Each row was made from one walk, in order. Every step used is in the known rows, and no mark comes twice. Write each row's walk.
Known rows:
u -> j -> y -> z: [  0  16 -14   8   6 -13   8  -9   3  -2  -5  -9   1 -15  12  17  -7  11
   0  -8  -9   9 -20 -24   5  -3   9   3  16 -39   1   5 -21  14   3  10
  -4  -1 -14]
e -> h: [ -7  -7   1   0   0   9   2   0  -6   5  -7   4 -16  -1   3   1   3  -9
  -5   2   8   0   9 -17   3   2  -3 -14  -6  19  -4  -3  -4  -6  -1   1
 -10   0   4]
p -> j -> y -> z -> u: [ -5  24 -20  17   7 -14  12  -6   7 -10  -5 -22 -19 -17  11  11 -11  14
   3  -9 -16   9 -40 -22   1   3  12  32  38 -47  -8   8 -16  18   0  12
 -14  -7 -12]
u -> j: [  3   5   0   2   4 -15   5  -6   4   0   1   3   5   5   4  13  -5   5
  -3  -5  -5   4  -3 -13   3  -3   3  -3  11  -9  12  11  -8   2   1   4
   5  -4  -1]
m -> c -> e -> x: [ -5  15   8 -14  -5   6   6   1   0  13  -2   6   3  -9   1   6   4 -14
 -14   4   4   2  22   3  -5   9  -5 -27 -14  31 -21 -16  -2   4   3   5
 -15  -1   3]
j -> p -> h -> e -> a -> y: [ -9  16 -11   1  12  17  -8  -7  -7  12  -3  -2 -44 -10  14  28   1 -17
  -6  -6 -13  11  -3 -16   9  29  -6 -39  14   9 -18  -7 -24   9   0   6
  -6  10  -9]
a -> y -> z: [ -5  11 -11   5   2  13   3  -5  -2  -2   4   4 -12 -20  10   3  -4   1
  -8  -2  -6   0 -15 -16   5   4   4 -10  12 -30 -10   4 -10  10  -2   5
 -10   6  -9]
c -> e -> a -> y -> z -> p -> h: [ -9  26 -20   7   2  16  -4  -6  -8  14   0   8 -40 -32  21  38  -2 -15
  -9  -3  -6  11 -20 -35  13  20  -2 -65  16  -4 -23  -6 -36  15  -3  12
 -16  11 -15]
a -> y -> z -> u: [ -9  23 -12   8   1   8   4  -4  -1  -9   4  -3 -24 -22  13   7 -10   4
  -9  -4 -12   2 -31 -20   6   6   9   9  21 -38  -9   0 -12  15  -7   7
 -14  -2 -10]
p -> z -> y -> j: [  0  14 -22  11   9 -23   8  -4   7  -3  -6  -6 -14 -12  13  18  -6  13
   2   0 -10   6 -23 -22   1  12  12   0  38 -45 -15  17  -6  18  -7   9
  -2  -7 -11]
x -> w: [  1  -3   5  -4  -2   0  -3   2  -5   1  -6   3  -2   2  -8  -9   1  -2
   5  -8  15  -3   7  -3  10  -1   5 -11   0   6 -10 -11   3  -5   1  -5
  -4   0  -1]
e -> a -> y: [ -7  13  -3  -4   3  19   7  -2   3   3   8   2  -2 -17  13  -4  -1  -5
   0   0 -13   3  -4  -9   1  10   0 -37  11   2 -11   7  -6   6   3   2
   5   5  -8]
p -> h -> e -> x -> w: [ -5  -4   6  -4   2  -4  -7   1 -21   5 -24  13 -32  15 -11  -3   8 -18
  -1 -18  25   1  15   5  20  18  -1 -21   8  27 -36 -36  -4   3  -1  -4
 -19  -3   6]
u -> j -> p -> z: [  5   8 -12  13  13 -17  -3  -8   0   3  -9  -9 -21  -6   7  40 -11   9
   2  -9  -5   9 -15 -41   6  -5   7   2  15 -26  14  23 -15  11  -2   7
  -2  -1  -1]
u -> j -> y -> a -> e -> x: [ -4  37  -4 -13   4  -2  22 -12   0   4  -4   8   3   5  16  13   0   1
   4  -4 -12  10   8 -19  12   4  10 -45  -1  23 -25 -16 -23  20   4  12
  -6  -4 -18]
u -> j -> p -> h -> e -> x -> w: [  2   6   4  -2   8 -13  -6  -8 -20   7 -26   8 -44  14  -5  31   0 -13
   0 -22  19   9  11 -21  26  16   2 -24  12  21 -18 -24 -18   6  -1   4
 -16  -3   3]
c -> e -> a -> y -> j -> p -> h: [ -7  36 -17   1  10   6   7 -11   3   7   9  -3 -36 -19  26  42  -2 -13
  -8   4 -16  12   0 -39  12  29  -6 -58   2  -1 -24   8 -29   9  -5  16
  -8   8 -18]
z -> p -> j -> y -> a -> e -> c: [ -3  29 -11  -3   0   0  15 -11  11   9   4  -4 -10   1  11  14  -3   3
   1  -6 -13  14  -7 -20  -5   8  12 -37  11  27 -22  -1 -29  17   5  15
  -5   6 -22]
h -> e -> x: [ -3   6   7  -8   5 -11  -2   1 -11   6 -12  10 -13   4  -5  -8   8 -11
   0 -11  10  -1   9   6   3  12   0 -16   7  19 -24 -22   2   8   2  -3
  -7  -3   7]
m -> n: [ -1  -4   3   4   0   3   1   1   1   3  -1   7   2   3   0  -3  -3   1
  -4   6   2  -1  13  16 -10  -7   0  15   0  -7   5  11   7  -9  -2   0
   6  -2   1]
z -> u: [ -4  12  -1   3  -1  -5   1   0   1  -8  -1  -8 -13  -3   2   4  -6   4
  -1  -3  -6   2 -16  -4   1   3   5  19   9  -8   1  -4  -3   6  -5   1
  -3  -8  -2]
c -> e: [ -2  15  -2  -5   1  -7  -2   0   4   7   0   4  -3  -8   2   9   4  -7
  -4   2   1   0  11  -7  -1   4  -6 -24 -11   1 -16  -9  -8  -2   0   1
  -5   2   2]
u -> j -> y -> a: [  2  26 -14   0   3 -10  15 -10  11   2   1  -5  10   5  16  14  -4  11
   6  -2 -17  12  -9 -12   3  -3  10 -13  14  -6  -3  -1 -21  14   4   8
   3  -1 -19]
u -> j -> y -> z -> p -> h: [ -1  11 -24  21   3 -12   1 -11  -7  -1 -14  -8 -31 -10  16  44 -12   5
   1 -10  -6  17 -35 -30  12   4   6  -2  25 -31   6  -3 -40  16  -3  16
 -13   1 -14]
n -> m -> c: [  0  -5   3  -3 -11   9   1   1   5  14  12  -2  16  -1   0   0  -5  -2
 -14  12  -1   1  15  23 -15   2  -1  11   2   8  24   4  -3  -2  -1   3
   1  -2 -11]
p -> z -> u: [ -5  10 -11  13   5 -13  -2   2   0  -6  -7 -13 -23  -7   4  11  -8   7
  -1  -8  -5   4 -26 -20   0   1   9  22  20 -25  -4   8  -4  13  -7   1
  -8  -8   0]
n -> m -> c -> e: [ -2  10   1  -8 -10   3  -1   0   9  21  13   1  13  -8   2  10   0 -10
 -17  14   1   1  25  16 -16   6  -7 -13  -8  10   8  -5 -11  -3  -1   4
  -2   0  -9]
j -> p -> z -> y -> a: [  4  24 -26   6   7   2  -2  -6   4   9 -11  -7 -24 -14  15  38  -8  11
   8   1 -12   9 -19 -21   4   7  13  -8  27 -18 -12   4 -16  22  -3   9
  -8   1 -16]
z -> u -> j: [ -1  17  -2   5   3 -18   6  -6   4  -8   1  -4  -9   2   7  18 -11   9
  -3  -7  -9   7 -19 -19   3  -1   7  14  21 -17  12   7 -10   9  -4   5
   3 -11  -3]
y -> z: [  0   3  -6   4   1  -1  -2  -2  -5   3   0   2  -2 -14   3   5  -1   3
  -7  -4   3  -1 -11 -12   6  -1   6  -2   7 -16  -1   2  -3   6   1   2
  -6   3  -7]
p -> h -> e: [ -5  -2  -7   4   5  -7 -10  -2  -6   7  -8   4 -26  13  -1  12   5 -11
  -9  -6   1   4   1   5   6  18  -5  -6  11   5 -13 -14 -13   4  -2   0
  -7   1   1]
z -> y -> a -> e -> c: [ -5  23  -4 -19  -5  17  10  -8  11  11   7  13   3  -5  11   8   1  -1
 -15   0  -9   5  11   0  -1  16   8 -42   0  26 -33 -16 -10  13   0   9
   1   2 -21]
p -> z -> u -> j: [ -2  15 -11  15   9 -25   4  -4   5  -7  -6 -10 -19  -3   7  24 -13  13
  -4 -12  -9   9 -29 -33   4  -5  12  17  31 -33   8  19 -12  16  -6   3
  -2 -13  -1]
n -> m -> c -> e -> h: [ -9   3   2  -8  -9  12   1   1   2  25   6   6  -3 -10   5  10   3 -19
 -21  15  10   1  35  -1 -13   9  -9 -26 -15  26   4  -8 -16 -10  -1   5
 -13  -1  -6]
n -> m: [ 3 -4  1  2 -6  0 -1  1  0  7  5  1  8  2 -1 -3 -3 -1  0  5  4 -2  9 16
 -7 -2 -1  8  4 -5 18  0 -1 -5 -4  1  5 -3 -7]

Write each row's walk:
[ -4  21 -15   5   9  15   9 -11  -2   0   7  -6 -33 -12  23  32  -7  -5
  -4   3 -17  12 -11 -31  13  25   1 -33  13  -2 -10  16 -20  10  -4  14
  -4   7 -18]	e -> a -> y -> j -> p -> h
[  2  20 -15  -6  -2   6   7  -4   7   6  -1   6   1  -3  12  11  -2   8
   5   5 -11   5  -9   6   2   8   9 -16  24   1 -13  -9  -8  13  -1   6
   0  -2 -16]	z -> y -> a
[ -6  28 -12  10   5  -4   9 -10   2  -9   5  -1 -19 -17  17  21 -14  11
 -11  -8 -16   6 -34 -34   9   3  11   5  33 -46   2  11 -21  17  -6  10
  -8  -6 -12]	a -> y -> z -> u -> j
[  4  13 -15  13  12 -21   0  -7  -1   0  -3 -13 -25  -8   9  29  -7   9
   3  -2  -4   6 -16 -39   5   5  11   2  12 -26   0  25  -8  13  -5   8
  -5   1  -9]	y -> j -> p -> z
[ -5  -4  -1   5  -2  -8 -14  -3  -7  11  -9   3 -36   8  -3  17   1 -14
 -14 -15  11  10  -4   0  -2  20  -4 -15   8  25 -15 -20 -18   3  -3   4
  -6   6   0]	z -> p -> h -> e -> c
[ -9  27  -5 -10   5  14   5  -1   7  11   9   4  -4 -25  15   6   4 -13
  -3   1 -11   3   6 -17   0  13  -7 -61  -1   3 -27  -2 -14   4   3   3
   0   7  -7]	c -> e -> a -> y
[  2   5  -9  10  -1  -7  -8  -3 -12   5  -4   3 -18 -17   4  18  -5   4
   3  -5   6   3 -24 -20   6  -1  10  -9  13 -11   7  -1 -15  11  -1   6
  -9   5  -7]	y -> z -> p
[ -6  23 -15   9   2  -4   3  -4   0  -8  -6 -19 -17 -23  12   8  -9   9
   0  -6 -10   7 -33 -15   2   3  10  25  15 -39 -12 -11 -15  16  -3   8
 -12  -4 -14]	j -> y -> z -> u
[ -1  21 -14  -2  -1   4   9  -4   7   3  -1  -8   6   0  12   2   0   6
   9   3 -12   8  -6   2  -1   1   7  -8   3   3 -14 -10 -14  12   4   5
  -2   4 -17]	j -> y -> a
[ -1   8  14 -16 -14   6   3   3  -6  20  -3   9   8  -6  -9  -5   3 -17
 -10   2  23  -3  39  17  -2   6  -3 -28 -11  33 -14 -26  -2  -5   0   1
 -15  -5  -5]	n -> m -> c -> e -> x -> w
[  0  25 -16  16  11 -25   1  -7   0  -8  -3 -21 -37 -12  12  32 -13  13
   3  -4 -10   9 -32 -44   5   8  15  22  21 -33   0  21 -10  18 -10  10
  -8  -7 -10]	y -> j -> p -> z -> u
[ -6   6 -19  18  -1  16  -4  -6 -13  -2  -5   5 -42 -14  13  30  -9  -4
  -7  -3  -5   8 -29 -23  12  12   2 -13  21 -21  -4  -2 -30  12  -9  13
 -20   8 -10]	a -> y -> z -> p -> h
[ -6  12 -23  17   5 -12 -13  -5 -13   9 -18  -6 -45 -10   9  28  -1  -6
   1 -11   0  14 -29 -14   8  18   4  -5  22 -20 -18 -23 -37  18  -2  10
 -18   7 -11]	j -> y -> z -> p -> h -> e
[ -6  42  -8 -11   6  10  10  -9  12  17  20  -4 -11 -31  24  32  -3  -9
 -14  12 -20  11   7 -33  -3  26   1 -58  -1   9 -17  14 -23  13   3  14
  -3   9 -21]	m -> c -> e -> a -> y -> j -> p
[ -7  38  -8  -8   7  -5  13  -6  10   7  15   5  -4 -22  22   9   3  -8
  -4   4 -14   5   2 -29   3  19   0 -64   7  -5 -29  11 -15   9   0   8
   3   4 -16]	c -> e -> a -> y -> j
[  5  15 -20  13  12 -13   0  -9   4   3 -15  -9 -26 -15  12  48 -14  13
   5  -7 -11  12 -23 -37   4   4   9   1  34 -44   4  16 -20  16  -5  11
  -3  -5  -5]	u -> j -> p -> z -> y
[ -2   3  -8   5   8  -4 -16  -5 -10   9 -11  -3 -43   7   2  31   2 -11
  -5  -6   1   9   0  -7   8  21  -6  -2   3   7  -7 -14 -19   4  -2   5
 -10   6   0]	j -> p -> h -> e
[ -5  19  -1 -11   3   0   1   1   5  15   6   2   4 -19   8   7   6 -11
  -2  -1  -2   2  10 -12   1   8  -4 -53  -6  18 -18  -5  -7   2   6   0
   3   3  -5]	c -> e -> a
[ -4  27 -22  -3   6   4   5  -6   5  10  -4   9 -14  -8  16  22  -1   6
  -3   2 -14   6  -8 -19   7  11  14 -37  21  -4 -26   0 -19  24  -3   6
  -6  -2 -19]	p -> z -> y -> a -> e
[ -7  48  -5 -10   3  -6  23 -12   1  -4  -4   0 -10   2  20  18  -6   4
   2  -7 -18  12  -9 -23  12   6  15 -25   9  16 -25 -20 -26  26  -1  13
  -8 -11 -20]	z -> u -> j -> y -> a -> e -> x
[  3  15 -21   9   5  -4   4 -10  -1  -3  -7  -7 -37  -4  15  44  -9   5
  -1   6 -11  12 -16 -17  10  24   2   3  22 -23  -8   3 -20  10 -10  18
  -8  -2 -14]	z -> y -> j -> p -> h
[  5  16  -6   3   6 -15   3  -8  -1  -1   4  -7 -14  -4   8  22  -5   6
   4   3  -4   5  -5 -24   4   8   6   0   2  -7   3  12  -7   5  -3  10
   0   2 -10]	y -> j -> p
[ -3   0  -9   9   3 -12 -17  -2 -13  10 -12   5 -42   9   0  24   1 -11
   0  -8   3  10 -12  -3   5  18  -2 -13  18  10  -6 -18 -24   7  -4   4
  -9   3   1]	z -> p -> h -> e
[  3  22  -3   6   6 -13   1  -9   1  -6  -2 -11 -24  -4   9  38 -15   9
   1  -7 -10  10 -21 -31   6   1   8  17  14 -15  18   7 -17   8  -5   9
  -1  -7  -4]	z -> u -> j -> p
[ -5  22 -19  18  10 -25   8  -5   9 -10 -12 -23 -20 -10  13  22 -15  15
   4 -12 -16  14 -37 -32   0  -3  12  25  31 -49  -2  11 -21  20  -4   8
  -4 -11  -7]	p -> z -> u -> j -> y
[  2  12 -15  16   5 -15   7  -5   4  -3  -9 -16 -18  -3   6  16  -8   7
  20  -5 -12  11 -28 -14  -5   2   5   6  29 -17   1   8 -22   9   2  12
  -5  -1  -4]	z -> p -> j -> y
[ -1  28  -8  -2   9   7  10 -10   2   2  12  -6 -17 -21  21  19  -5   1
   4   3 -17   8  -9 -34   6  17   6 -37  11  -4  -7  19 -12  12   0  11
   4   6 -18]	e -> a -> y -> j -> p
[ -2   2  12 -12   2 -11  -5   2 -17   8 -20  13 -16   6 -13 -16  10 -12
   6 -18  25  -3  16   4  14  10   4 -26   5  25 -34 -32   4   3   3  -8
 -11  -3   6]	h -> e -> x -> w
[ -1  15 -12  14   8  -8  -7  -2  -3  -4 -10 -20 -39 -14   6  30 -12   7
   4  -7  -6   8 -28 -32   3   2   9  25  14 -25   2   9 -10  14  -8   5
 -11  -4  -2]	j -> p -> z -> u
[ -2  34 -13  11   8  -1   3 -13  -1  -7   2  -6 -35 -23  19  40 -18  10
  -7  -8 -17   9 -35 -46  11   4  11   8  25 -44   9  12 -28  18  -7  15
 -11  -2 -13]	a -> y -> z -> u -> j -> p
[-10  15  -3 -13   1  18   8  -6  -5  14   2  18 -12   6  12   7   7 -11
  -9   7   1   1  21 -25  12   7   5 -53 -15  49 -16  -9 -17   4   1   4
 -12   3 -13]	y -> a -> e -> h
[ -3  27 -13 -14   0  11   8  -7   5   9   4  13  -2  -4  14  16   1   3
  -2   7 -14   5   2  -3   7  14  10 -39  10  12 -24 -13 -17  16  -1   8
  -2  -1 -21]	z -> y -> a -> e
[ -4   3 -15  13   4 -13 -18  -4 -17  12 -13   7 -44  -5   3  30   1  -8
  -7 -11   7   8 -22 -15  11  16   4 -15  24  -5  -7 -15 -27  14  -3   6
 -15   6  -6]	y -> z -> p -> h -> e
[ -3  14 -12  11   0   9  -4  -5  -9   0   0   6 -25 -23  12  16  -8   2
   1  -3  -3   4 -28 -25   6   4   8 -17  19 -24  -3   2 -22  13  -4   9
 -12   8  -9]	a -> y -> z -> p
[ -5   9   0  -9   8  -8  -6   1  -2  16   0   4  -6  -8   3  -3   9  -9
   0  -8   0   3   3  -2   1  15   2 -38  14  19 -14  -7  -4   8   9  -5
   9   3  -4]	h -> e -> a
[ -3  36 -25  13   8 -22  13  -8  12  -3  -6 -17 -13  -2  20  25 -14  18
   6 -10 -22  16 -35 -31   2  -4  19   9  35 -30  -8   8 -24  27  -3   8
  -5  -9 -19]	p -> z -> u -> j -> y -> a
[  0   9 -13  10   7 -10  13  -4  11  -5  -4 -17  -3   0   5   2  -4   8
  11  -3 -14   7 -14  -6  -5   2   1  14  21 -22  -7  10 -11   6   3   9
  -4  -3  -4]	p -> j -> y
[ -3  18  -8   3   4  -3  12  -7   5  -7  11   2  -6  -5  14   1  -3   4
  -2   5 -13   2  -7 -16   2  11   4 -12  13 -23 -12  15  -8   7  -5   8
   0   2 -10]	a -> y -> j
[ -6  29 -11 -10   2  10  11  -7   6   6   4   0   2  -2  15   6   2   0
   3   5 -15   7   4  -6   5   7   8 -33 -12  16 -24 -15 -22  14   3   7
  -4   5 -22]	j -> y -> a -> e
[  7  29 -26   8  10 -12   4 -11   8   8 -10  -3 -20  -9  18  51 -12  17
   6  -4 -16  14 -22 -35   7   2  17 -13  39 -26   0  15 -24  24  -2  12
  -2  -4 -17]	u -> j -> p -> z -> y -> a
[  0  -5  -9  13  -3   3  -7  -2 -11   1  -9   0 -31   5   2  26  -5  -5
   1  -1   2   9 -15  -6   6   7  -2  -4  10  10   6  -5 -19   3  -6   7
  -9   2   0]	z -> p -> h
[ -1  13 -19  14   8 -11  11  -6   6  -2  -4 -15  -6 -15   8   6  -5  11
   4  -6 -11   6 -24 -18   1   1   7  12  27 -38  -7  12 -14  13   5  10
 -11   0 -11]	p -> j -> y -> z
[ -1  20  -8   8   3 -18   5  -7   0  -6   1  -3 -11 -12   9  22 -12  12
 -10 -12  -7   5 -29 -31  10  -2  14  15  26 -32  10   9 -14  15  -3   7
  -4  -9 -10]	y -> z -> u -> j
[ -3  20  -9   9  11 -21  -9 -10  -5   1 -10  -7 -51   9   8  50 -10  -2
  -8 -14  -9  16 -18 -26  12  19   2  11  23  -9   4  -7 -30  12  -7  10
  -7  -6  -3]	z -> u -> j -> p -> h -> e
[-10  21 -10  -4  11   5  -4  -4  -4  14   5   8 -15 -26  14  -1   5  -8
  -8 -10  -8   2 -11 -18   7  19   6 -47  27 -11 -24  -3 -13  17   6   0
  -1   9 -14]	h -> e -> a -> y -> z
[  2  26 -10   9   7 -14  -1 -11  -4  -2  -2  -9 -27 -18  11  43 -16  12
  -5 -11  -7   9 -30 -43  11  -1  13  16  19 -30  17   8 -21  16  -4  12
  -7  -5 -12]	y -> z -> u -> j -> p
[  0  14 -12   6  11 -22  -7 -10  -7   6  -4  -3 -41   9   8  34   1  -6
  -5  -4  -3  10  -3 -20  10  26   0  -6  11  -2 -10  -2 -20   8  -5  10
  -7   3  -9]	y -> j -> p -> h -> e
[ -9   8  -1  -5   2   2   1   0  -3  12  -7   8 -18  -8   5  10   8 -16
  -7   3  10   0  20 -24   3   7 -10 -38 -18  20 -20 -12 -12  -8  -1   2
 -15   2   5]	c -> e -> h
